Known rows, with every step that occurs
moda -> lubupop -> vuto: 5.37  4.55  1.11  -4.95  -1.70  3.70  3.41  -0.35  -1.54  2.48  -0.56  -3.13  -3.60  -2.09  0.02  -2.36  -4.38  0.35  -1.27  0.62  2.34  -0.57  -4.12
migut -> ludubi -> laru -> moda: -0.55  -0.87  0.77  1.32  2.61  -2.42  -4.35  -2.30  7.09  1.61  4.22  -2.42  5.38  -1.05  2.70  -1.23  2.93  -1.23  -1.77  -0.76  0.45  -1.19  2.81
moda -> laru -> ludubi: -0.10  0.62  1.32  -2.89  0.63  -0.29  -0.80  -0.39  0.06  2.98  -2.07  -0.91  -0.26  -2.10  1.67  -2.74  2.90  1.08  -1.69  0.99  2.34  -2.62  -0.14
lubupop -> moda -> migut -> ludubi -> laru -> zifo: -0.49  -3.44  2.66  -0.46  3.38  2.16  -3.28  0.21  2.96  5.05  -1.28  1.84  0.20  2.60  0.08  -3.09  -0.06  -3.10  2.73  -2.77  -2.71  -3.82  2.84
moda -> laru: 2.94  -0.47  2.12  -0.39  0.02  1.88  -1.06  0.31  0.84  2.95  -2.32  -4.60  0.72  -2.86  1.00  -1.62  0.38  0.63  -1.16  -0.55  1.56  -0.16  -0.07
ludubi -> laru -> moda -> lubupop -> vuto -> zifo: -1.29  -0.13  -4.60  -1.85  1.56  -3.12  -1.49  0.79  0.75  1.99  -0.97  -2.51  0.98  1.43  -0.74  3.03  -3.77  1.33  0.38  -0.91  1.73  2.23  -2.40
laru -> moda: 1.38  0.13  -1.71  2.39  3.87  -3.11  1.90  -2.88  0.34  -0.19  2.71  2.62  0.49  1.19  4.05  0.62  0.03  3.06  -3.18  -2.52  2.88  -1.37  -1.28
lubupop -> moda -> migut -> ludubi -> laru -> zifo -> rigada: -1.10  -2.76  2.06  0.14  0.62  1.57  -5.35  0.41  1.01  1.56  -1.18  3.79  1.00  2.42  -2.46  -3.16  -0.90  -0.20  1.50  -2.83  -2.85  -2.30  4.07
migut -> moda -> lubupop -> vuto -> zifo -> rigada: 3.43  2.14  0.68  -1.34  0.03  -2.23  -1.44  0.68  -1.95  0.59  0.26  0.48  -1.78  -0.62  -1.97  -0.05  -1.08  -0.60  -3.04  1.30  -2.38  1.84  -1.63
lubupop -> vuto -> zifo: -1.13  -0.97  0.05  -5.28  -1.28  -3.16  0.23  3.25  -1.74  0.30  3.91  -1.60  -1.85  0.15  -2.73  3.62  0.60  3.43  -2.36  -0.15  -1.85  3.16  -5.87
zifo -> laru: 0.95  1.10  1.49  1.33  -2.80  3.88  -0.75  -0.27  2.04  -3.23  2.14  -2.47  -0.98  -1.29  -0.30  0.93  -1.26  2.69  -1.33  1.77  1.60  0.75  -1.00
ludubi -> laru: 2.34  -1.78  0.37  -0.55  -1.50  2.39  -2.95  1.40  4.98  2.86  2.19  -5.12  2.70  -2.30  0.32  0.85  -0.91  0.13  -3.36  -2.67  2.67  0.36  1.23
ludubi -> laru -> moda -> migut: 0.79  -1.89  0.02  1.23  4.20  -2.41  0.08  -2.15  5.23  4.82  -0.10  -0.19  2.42  4.40  2.36  -0.07  -2.87  0.85  -1.24  -3.95  1.57  -1.26  4.54
vuto -> lubupop -> moda -> laru: 2.83  -3.25  0.41  1.88  -0.98  0.37  0.28  -2.18  -4.79  -1.42  -2.18  1.32  -0.46  -1.69  -0.90  0.52  -0.54  -1.29  0.63  1.15  -0.26  1.17  -1.01
zifo -> vuto -> lubupop -> moda -> migut -> ludubi -> laru: -1.56  -1.01  1.99  0.06  -0.88  -1.94  2.49  0.20  1.55  -1.54  0.11  1.52  1.66  0.82  -2.17  0.01  2.23  -4.81  2.57  3.18  -3.62  2.32  3.91
vuto -> zifo -> laru -> moda -> migut: -4.48  -1.75  -2.17  1.34  1.88  -5.15  0.81  -0.11  1.26  -2.99  0.46  1.91  -3.16  4.97  -0.59  2.45  0.46  4.39  -0.09  -0.13  -1.86  3.51  1.15
migut -> moda: 5.28  -0.78  3.18  2.73  3.87  -0.55  -0.24  -1.69  3.07  4.00  3.33  -0.08  0.93  -1.06  3.96  -0.95  2.17  -3.01  -4.84  -1.06  -0.04  -2.72  0.73
zifo -> laru -> moda -> migut -> ludubi: -1.47  1.74  3.10  2.27  2.89  -1.59  0.14  -4.56  4.75  -1.38  1.40  1.49  -0.59  4.37  2.48  -2.29  0.40  1.29  1.02  1.85  -1.16  -1.30  3.93
laru -> zifo -> vuto -> lubupop -> moda: -3.78  1.31  -4.99  1.86  -2.46  0.70  3.18  1.75  -7.09  -5.96  0.02  4.47  -0.24  -0.64  -0.90  2.14  0.86  0.05  2.91  -0.54  0.03  -0.17  -2.33
ludubi -> laru -> zifo -> vuto -> lubupop -> moda -> migut: -3.73  -1.03  -3.07  1.00  -1.67  0.79  0.62  1.97  -1.58  -0.28  -2.49  1.45  1.55  2.54  -2.15  1.58  -1.83  -1.65  4.23  -2.28  -0.62  0.01  2.78
moda -> laru -> zifo -> vuto: -3.46  3.01  -2.09  0.53  -0.90  2.33  -0.07  3.53  -2.75  -0.07  -4.52  -3.25  1.92  -2.24  0.53  -0.24  1.97  0.71  3.99  -0.64  1.31  -0.95  -1.16
moda -> lubupop: 5.92  3.25  -0.33  -2.28  -1.81  4.27  3.18  -0.54  0.52  1.28  -1.10  -2.89  -4.00  -3.92  2.01  -3.95  -2.28  -0.33  -3.50  -1.31  3.26  -0.21  -0.05
lubupop -> moda -> laru: 2.78  -4.51  2.25  1.46  3.21  2.58  -1.32  0.80  -2.23  2.82  -4.31  0.65  -0.39  -1.21  0.09  0.55  -0.94  -0.22  1.48  0.71  0.45  -0.77  -3.71
zifo -> vuto -> lubupop -> moda -> laru: -0.83  -0.87  -0.37  1.91  -1.46  -0.88  3.69  1.04  -5.14  -4.39  -2.83  1.67  0.50  -1.63  -1.64  2.81  1.35  -1.48  3.15  4.02  -0.66  3.06  -2.01
lubupop -> moda -> migut -> ludubi -> laru: 2.08  -4.65  5.40  -0.89  3.86  1.12  -1.85  -0.36  5.26  5.22  -0.49  1.07  0.17  2.35  -0.21  -2.81  0.16  -3.53  0.31  -0.60  -2.89  -1.72  3.02

Rows
-1.93  1.97  0.67  -0.95  -2.49  1.59  -0.51  -1.00  1.47  -2.86  2.28  1.25  -1.96  -0.36  0.32  -0.23  1.32  3.07  -1.97  3.48  2.61  -1.79  -1.03 => zifo -> laru -> ludubi
-3.39  -1.66  -1.50  0.05  -3.24  -0.55  -1.52  3.18  1.05  -4.86  2.53  -2.17  -2.46  -1.03  -2.60  3.56  2.09  3.66  -2.20  1.35  -0.89  4.93  -1.61 => vuto -> zifo -> laru
-5.19  0.47  2.18  -2.97  1.78  -5.86  -0.54  -0.79  1.62  -1.19  2.73  0.71  -1.59  5.52  -2.00  1.78  0.81  2.56  2.34  3.20  -5.07  2.12  -1.61 => lubupop -> vuto -> zifo -> laru -> moda -> migut -> ludubi
-0.62  -2.46  -1.17  2.10  -0.15  3.32  -5.03  2.00  -6.84  -1.22  -5.28  3.38  0.73  -0.71  -2.35  0.02  -2.02  3.12  2.90  -1.75  0.49  -1.70  -2.83 => lubupop -> moda -> laru -> zifo -> rigada
1.02  3.37  -2.29  3.10  0.63  2.27  1.12  -3.16  0.43  -3.67  -1.64  0.08  -2.01  0.75  2.37  -0.26  -3.62  2.37  0.71  2.04  3.73  -0.06  -0.90 => zifo -> laru -> moda -> lubupop
2.15  -0.24  3.68  0.98  4.95  -2.14  -2.13  -2.10  2.11  6.34  -1.22  0.35  1.36  -0.87  3.90  -2.71  4.21  -3.30  -2.23  1.68  0.32  -4.66  1.14 => migut -> moda -> laru -> ludubi
-3.67  4.26  -5.13  0.39  -5.06  0.23  3.38  1.45  -4.90  -5.81  1.97  1.14  0.37  -1.88  0.21  0.70  2.06  0.69  0.71  -1.49  1.06  0.18  -0.05 => laru -> zifo -> vuto -> lubupop
2.12  -3.47  3.12  -0.18  -0.69  -0.87  -0.50  -3.29  2.08  1.27  1.31  1.55  0.20  1.18  -1.06  -2.18  0.28  -4.41  -0.25  -0.16  -3.43  0.38  5.25 => vuto -> lubupop -> moda -> migut -> ludubi -> laru
1.21  -0.68  3.12  -1.37  -1.20  1.18  -5.13  0.01  7.91  2.31  4.52  -5.74  4.34  -4.05  0.82  -2.51  3.37  -2.50  -2.92  -0.14  -0.28  -0.20  3.31 => migut -> ludubi -> laru
1.91  0.22  0.32  0.98  5.51  -4.02  4.45  -3.78  1.71  3.22  0.42  3.82  -1.96  5.24  4.11  -1.74  -1.39  2.03  -2.31  -3.66  1.15  -2.22  2.87 => laru -> moda -> migut
4.08  -4.10  3.86  -0.32  4.01  1.28  3.30  -0.37  -0.08  4.11  -1.73  4.45  -4.07  3.59  0.41  -1.47  -2.30  -0.40  -0.81  -1.99  -1.15  -1.80  -0.11 => lubupop -> moda -> migut
-1.49  0.38  -3.58  0.68  -4.98  3.16  -7.23  2.30  -0.11  -1.53  1.29  -1.64  4.20  -1.80  -2.58  0.32  -2.07  3.87  -1.99  -5.27  2.40  -0.69  2.45 => ludubi -> laru -> zifo -> rigada
-4.76  -0.22  -1.66  -1.03  0.28  -4.29  -0.95  1.08  -1.90  -3.64  2.84  0.40  -1.12  3.29  -2.49  6.31  -1.19  5.41  1.28  2.62  -1.31  3.13  -6.37 => lubupop -> vuto -> zifo -> laru -> moda
-1.07  2.53  -0.67  4.44  0.83  -1.07  -0.62  -0.68  -2.68  0.55  -2.18  -0.94  3.14  -1.39  2.05  -0.52  3.23  -4.52  2.75  0.69  -1.36  -1.89  1.82 => migut -> moda -> laru -> zifo -> vuto -> lubupop
2.02  -0.67  5.60  -2.79  0.71  0.16  -1.68  -1.03  9.14  5.78  2.14  -3.85  1.29  0.57  0.86  -5.25  1.70  -2.91  -2.06  -1.97  -2.11  -1.22  7.43 => moda -> migut -> ludubi -> laru
0.05  -0.61  0.51  0.38  -0.64  -1.79  7.51  0.15  -3.30  -3.33  -1.23  4.68  -2.53  1.95  -1.38  1.18  0.20  -1.59  1.27  2.13  -2.20  2.33  0.95 => zifo -> vuto -> lubupop -> moda -> migut
-3.26  0.13  -1.02  0.11  -0.98  -2.86  4.09  0.51  -5.70  -4.20  -3.04  4.56  -0.16  -1.11  -1.31  1.74  3.14  -1.32  2.69  5.37  -0.03  0.83  -1.92 => zifo -> vuto -> lubupop -> moda -> laru -> ludubi
-4.70  2.98  -1.87  -0.13  -4.95  0.08  -3.32  0.84  2.53  -3.09  3.76  -3.57  5.22  -3.68  -0.48  -1.36  4.70  -3.21  1.44  0.17  -1.46  0.26  4.00 => migut -> ludubi -> laru -> zifo -> vuto -> lubupop
-0.46  -0.34  -1.34  1.46  -2.03  -1.15  5.37  0.94  -4.72  -5.79  0.99  3.94  -0.72  -1.12  -1.35  3.45  1.40  -1.02  0.43  3.07  -0.52  3.10  -2.41 => zifo -> vuto -> lubupop -> moda
-4.30  -0.83  -5.09  2.18  -2.67  1.67  -1.29  3.02  -2.94  -2.76  -0.77  0.63  3.36  -0.63  -1.96  3.57  -0.78  -1.24  3.54  -1.22  0.76  0.37  -0.77 => ludubi -> laru -> zifo -> vuto -> lubupop -> moda
2.27  0.62  -3.38  1.39  2.02  0.69  -0.95  -1.75  3.13  2.49  -1.54  -2.34  1.84  -0.33  2.44  -0.24  -4.10  -0.14  -1.15  -2.44  4.81  -0.56  1.30 => ludubi -> laru -> moda -> lubupop
1.83  2.52  -1.25  -6.10  -2.08  0.26  2.57  2.14  -2.14  0.82  -0.28  -3.25  -4.66  -1.66  -2.13  0.05  -2.11  1.27  -1.47  0.49  -0.06  2.98  -4.72 => moda -> lubupop -> vuto -> zifo
0.05  -1.92  -2.02  1.97  -1.56  1.61  -1.19  -1.69  -7.23  -1.72  -2.91  2.16  -0.46  -1.26  -0.59  0.01  -0.78  -0.68  2.72  -1.22  -0.20  -1.11  -1.06 => vuto -> lubupop -> moda -> laru -> zifo
-0.03  3.09  -0.83  -4.56  -3.75  2.06  0.99  1.90  -1.61  -2.07  -0.93  -4.03  -4.82  -0.84  -3.46  1.31  -3.40  2.27  0.78  3.10  -0.24  3.57  -4.78 => moda -> lubupop -> vuto -> zifo -> laru
-3.60  3.54  -3.89  0.02  -1.82  1.83  2.38  3.84  -2.41  -2.64  0.96  0.06  0.48  -1.59  1.14  0.59  1.94  1.66  1.17  -1.95  1.83  -1.30  -1.95 => laru -> zifo -> vuto
7.13  3.35  3.26  -0.93  2.98  1.59  1.55  -2.13  0.74  5.71  0.20  -1.53  -1.57  -0.65  2.39  -2.20  -2.39  -4.13  -2.03  1.40  0.33  -2.63  -2.29 => migut -> moda -> lubupop -> vuto
